Every row comes from one small tree of marks. Brackets hold a mark, then the marks that hang from it, in the order of their numbers. Every link used is in the known rows. Which tree was each row made from?
Known rows
[Q_424 Q_511 [Q_692 Q_584]]: [ 1.56 -1.03 -1.16  0.35  1.88 -0.26  0.06 -3.77 -1.79  2.77  0.31 -0.22
 -4.60 -0.07 -4.22 -0.74 -1.35]
[Q_424 [Q_692 Q_551 Q_584] [Q_694 Q_511]]: [ 0.64 -3.37  1.22 -1.46  4.24 -0.52 -1.78 -5.59 -0.22 -1.62  2.08 -1.12
  1.01  1.99 -0.19  0.94  0.35]
[Q_584 [Q_692 [Q_551 Q_949]]]: [-0.23  0.06 -0.06 -1.18  1.61 -1.28 -1.01  1.55  0.58  0.25  0.33  1.63
 -1.69  1.97 -0.93  1.78 -1.17]
[Q_692 [Q_551 Q_949] Q_584 [Q_694 Q_511]]: [ 1.40 -1.04  1.42 -0.28  1.90 -1.20 -1.22  0.49  2.38 -3.03  1.41 -1.94
  1.15 -0.18  0.95  0.75 -0.10]
[Q_424 [Q_694 Q_511 Q_584]]: [-2.39 -0.63 -2.25  0.79  1.32  1.09  2.33 -2.34 -0.39 -0.83 -1.60 -3.01
  2.05  1.36  2.88 -1.61  1.84]
[Q_553 [Q_692 [Q_694 Q_584]]]: [-0.47 -1.40  0.23  1.58 -0.87  1.82  2.05  0.94 -0.19  2.51 -2.50  0.00
  0.71 -3.12  0.30 -0.87  0.29]
[Q_584 Q_692]: [-1.05  2.01 -0.65 -0.52  2.65  0.32  1.12  0.98 -2.48  2.57  0.80  0.83
 -2.86  2.00 -0.91 -1.68 -1.60]
[Q_694 Q_511 [Q_584 [Q_692 [Q_551 Q_949]]]]: [ 1.23 -0.43  1.54  0.74  1.73  0.64  0.21  1.11  3.58 -0.60 -1.01 -1.02
  1.38  2.19  3.08  2.56 -0.65]
[Q_692 Q_551 [Q_694 Q_584]]: [ 0.53  0.24  0.59  1.13  1.75  0.73  0.42  2.47 -0.61  0.03 -1.23 -0.52
  0.96 -0.60 -0.88  1.23  0.03]
[Q_694 Q_511 Q_584]: [-0.19  1.63  0.28  2.24  0.31  1.25  2.29  0.93 -0.08  0.81 -1.49 -3.33
  1.20  0.81  2.99 -2.20 -0.21]
[Q_584 [Q_692 [Q_551 Q_949] [Q_694 Q_511]]]: [-0.16  0.13  1.02 -0.75  3.35 -0.01 -0.47  1.07  2.93 -0.98  2.08  0.03
  0.50  2.38  1.58  1.14  0.51]
[Q_553 [Q_692 Q_694]]: [-1.35 -0.70 -0.20  0.40 -0.49  0.24  0.67  0.58 -1.31  2.72  0.23  0.56
 -0.35 -2.32 -0.92 -2.91  0.42]
[Q_584 [Q_692 [Q_551 Q_553 Q_949] Q_694]]: [-1.61  1.58 -1.52 -1.57 -1.01  0.34  0.36  0.31  0.60 -1.01  0.28  3.39
 -1.45  1.73 -0.53  1.65  0.57]
[Q_424 Q_511 [Q_694 Q_584]]: [-1.99 -1.32 -5.25  1.19  0.94  0.62  1.51 -2.72 -1.75  0.98 -2.93 -1.12
 -1.33  0.05 -2.14 -0.72  1.64]
[Q_551 Q_553]: [-2.45  3.65 -2.54 -0.01 -4.07 -0.06  1.98 -0.28 -3.53  1.07 -0.27  0.55
 -1.74  0.67 -0.33 -3.38  0.28]
[Q_694 Q_511 [Q_584 [Q_692 Q_551]]]: [ 2.08  0.84  2.96  1.14  3.73  1.58  0.08  1.54  1.28  0.90  0.11 -1.47
  1.56  2.11  2.72  1.43 -1.26]
[Q_694 Q_584]: [-0.64  1.25 -1.12  1.50 -0.48  0.59  2.43  1.48 -1.81  1.40 -2.67 -1.26
 -0.72 -0.13  0.13 -1.15 -0.75]
[Q_553 [Q_692 Q_551 Q_584 Q_694]]: [ 2.38 -2.90  2.70 -0.46  1.40 -0.35 -2.20  0.54 -0.63  0.90  1.00  0.32
  0.51 -3.77 -1.89  0.34 -1.52]
[Q_553 [Q_692 [Q_551 Q_949] [Q_694 Q_511]]]: [ 0.03 -2.13  1.32  0.51 -0.85 -0.75 -1.44  0.55  3.40 -0.47  1.24 -0.68
  2.67 -1.33  1.79 -0.48  1.62]
[Q_584 [Q_692 [Q_551 Q_949] Q_694]]: [-0.66  0.07 -0.22 -1.31  2.99 -0.50 -0.66  1.75  1.09 -0.41  0.95  2.24
 -1.44  1.55 -1.25  2.19 -0.06]
[Q_551 [Q_553 Q_692] Q_949]: [-2.46  0.25 -2.70 -0.17 -7.83 -0.45  1.24 -1.17 -0.09  1.07 -2.01  1.77
 -0.84 -1.53  0.44 -2.18  1.15]
[Q_694 Q_511]: [-1.07  2.41 -0.25  0.92  0.64 -0.37  1.10  0.40 -1.13  1.00  1.54 -2.75
  0.12  1.51  1.77 -4.05  0.17]
[Q_424 Q_511 Q_694]: [-2.63 -0.55 -5.65 -0.04  1.24 -0.77  0.17 -2.90 -2.85  1.20 -0.22 -0.47
 -2.22  0.65 -3.25 -2.73  1.86]

Which tree is each row?
[ 1.50 -3.78  1.44 -0.73 -0.66 -1.36 -2.02  0.34  1.69 -0.83 -0.28  0.79
  0.46 -3.42 -1.37  1.75 -0.72] => [Q_553 [Q_692 [Q_551 Q_949] Q_584 Q_694]]
[-1.04  0.87 -1.89  0.48 -4.17  0.54  1.47  0.88  1.03 -2.11 -3.02  1.35
  0.73 -0.31  0.29  2.23  1.72] => [Q_692 [Q_551 Q_553 Q_949] [Q_694 Q_584]]
[ 2.02 -0.01  2.61  0.14  3.79 -0.43 -1.37  0.52  0.05 -1.40  2.63 -2.51
  1.45 -0.46  0.43 -0.57 -0.94] => [Q_692 Q_551 Q_584 [Q_694 Q_511]]
[ 0.42 -0.50  0.58  1.45  0.48  0.19  0.61  1.53  3.62 -2.34 -1.35 -2.02
  2.65  0.37  2.48  1.73  1.52] => [Q_692 [Q_551 Q_949] [Q_694 Q_511 Q_584]]
[ 0.48  0.44 -0.95 -1.04 -4.08 -1.73 -0.93 -0.53 -0.38 -2.21 -0.82  0.79
 -0.93 -0.52 -1.13  1.22 -0.88] => [Q_692 [Q_551 Q_553 Q_949] Q_584]
[ 0.13  1.03  1.14 -1.06  4.74  0.44 -0.63  1.90 -1.22  1.17  2.18  1.67
 -1.30  1.33 -1.75  0.78 -1.00] => [Q_584 [Q_692 Q_551 Q_694]]
[ 1.94 -3.62  1.53 -0.66 -1.86 -2.04 -2.76  0.08  1.07 -0.07 -0.67  0.26
  0.11 -3.07 -1.27  1.63 -1.67] => [Q_553 [Q_692 [Q_551 Q_949] Q_584]]
[-1.42  1.91 -1.19  0.04 -3.17 -0.23  0.24 -0.24  1.81 -2.68  1.06 -0.23
  1.46  1.29  1.96 -0.61  2.45] => [Q_692 [Q_551 Q_553 Q_949] [Q_694 Q_511]]
[-0.23  2.80 -0.08 -1.23 -0.44  0.42 -0.40  0.25 -2.17  1.22  1.01  2.37
 -1.39  1.84 -0.75  0.13 -1.11] => [Q_584 [Q_692 [Q_551 Q_553]]]
[ 1.64  0.44  1.73  0.42  3.09  1.00  0.01  2.15 -0.47  1.67 -1.09  0.52
 -0.35  0.97 -0.02  2.38 -2.03] => [Q_694 [Q_584 [Q_692 Q_551]]]
[ 0.16 -2.22  0.45 -0.24 -3.00 -1.97 -2.17  1.05  1.18  0.71 -0.53  0.92
  0.56 -1.75 -0.69  0.48  0.04] => [Q_553 [Q_692 [Q_551 Q_949]]]
[ 1.24 -4.18 -1.90 -1.17  3.72 -0.94 -2.47 -5.87 -1.34  0.30  0.94  0.76
 -2.11  0.67 -5.07  1.97  0.33] => [Q_424 Q_511 [Q_692 Q_551 Q_584] Q_694]
[-0.37  1.54  1.12 -0.05 -0.67  1.21  0.32 -2.77  0.19 -0.09  2.47  0.78
  0.76  2.61  0.89 -0.77  2.09] => [Q_424 [Q_692 [Q_551 Q_553] [Q_694 Q_511]]]
[ 0.77 -1.32  0.22 -1.12  1.27 -1.83 -1.02  0.96  0.52 -2.55 -0.14  0.13
 -0.81 -1.27 -1.86  1.69 -0.72] => [Q_692 [Q_551 Q_949] Q_584 Q_694]
[ 1.22 -0.99  0.37 -0.74 -0.23 -2.59 -1.75  0.86 -0.05 -1.79 -0.39 -0.43
 -1.12 -0.76 -1.80  1.44 -1.72] => [Q_692 [Q_551 Q_949] Q_584]
[ 0.24  1.39  0.96  1.38  2.93  2.19  2.49  0.67  0.41  1.79 -0.89 -1.93
  0.17  2.09  3.33 -0.71 -1.18] => [Q_694 Q_511 [Q_584 Q_692]]
[ 1.17  1.62  1.48 -0.18 -0.37  0.48 -0.38 -0.82 -0.49 -1.98  2.17 -1.31
  1.51 -0.10  1.09 -0.97 -0.08] => [Q_692 [Q_551 Q_553] Q_584 [Q_694 Q_511]]
[ 1.16  1.59  0.52 -0.65 -2.31 -0.85 -1.01 -0.28 -2.93 -0.73  0.42  0.30
 -0.66 -0.62 -1.45 -0.16 -1.58] => [Q_692 [Q_551 Q_553] Q_584]
[-1.11 -1.35 -1.62 -0.88 -5.35  0.31  1.42 -1.95  0.41 -0.43 -1.78  1.63
 -0.93 -3.33 -0.19 -0.81  0.33] => [Q_551 [Q_553 [Q_692 Q_584 Q_694]] Q_949]
[-1.07  2.63 -0.87 -0.56 -1.96 -0.09  0.10  0.84 -2.34 -0.37  1.14  1.32
 -0.22  0.16 -1.33 -1.06  1.06] => [Q_692 [Q_551 Q_553] Q_694]
[ 0.33 -1.36  1.41  0.10  0.40 -0.28 -1.55  1.47 -0.50  1.87  1.20  0.92
  0.88 -2.29 -1.54 -0.75  0.31] => [Q_553 [Q_692 Q_551 Q_694]]
[-1.47  1.84 -2.07 -0.58 -5.14 -1.66 -0.29  0.28 -0.53 -1.40 -0.69  1.48
 -0.74  0.90 -0.43  0.05  0.97] => [Q_692 [Q_551 Q_553 Q_949]]
[ 0.70 -0.69  0.32 -0.09  1.28  0.23  0.24  1.93  1.76 -0.03 -2.48  1.09
 -0.62  1.34  0.19  3.74 -1.41] => [Q_694 [Q_584 [Q_692 [Q_551 Q_949]]]]
[ 0.97  2.38  1.54  0.85 -0.41  2.43  0.95  0.07  0.47  0.59 -0.43 -0.54
  1.71  2.25  3.35  0.92 -0.59] => [Q_694 Q_511 [Q_584 [Q_692 [Q_551 Q_553]]]]
[ 1.58 -0.21  1.52 -0.42  3.06 -0.88 -1.28  1.21 -1.75 -0.83  1.32 -0.52
 -0.55 -1.29 -2.24  0.53 -1.43] => [Q_692 Q_551 Q_584 Q_694]
[-0.38  2.82  1.10 -0.64  1.41  1.68  0.10 -0.06 -0.02 -0.03  3.00  0.62
  0.81  2.56  1.84 -0.73  0.54] => [Q_584 [Q_692 [Q_551 Q_553] [Q_694 Q_511]]]
[ 0.40 -3.25  0.52  1.01 -1.78  0.33 -0.21  1.48  2.72  0.04 -2.89  0.81
  1.94 -2.82  0.14  2.69  0.83] => [Q_553 [Q_692 [Q_551 Q_949] [Q_694 Q_584]]]
[-1.69  1.29 -0.35  0.77 -4.00  1.79  1.64 -1.64 -0.14  1.47  1.14 -0.35
  1.58 -1.16  2.56 -4.41  1.96] => [Q_551 [Q_553 [Q_692 [Q_694 Q_511]]]]
[ 0.21  0.00  0.83  0.20 -2.90  1.63  1.22 -2.41 -0.25  0.52  0.78 -1.07
  1.11 -2.57  2.17 -3.26  0.27] => [Q_551 [Q_553 [Q_692 Q_584 [Q_694 Q_511]]]]
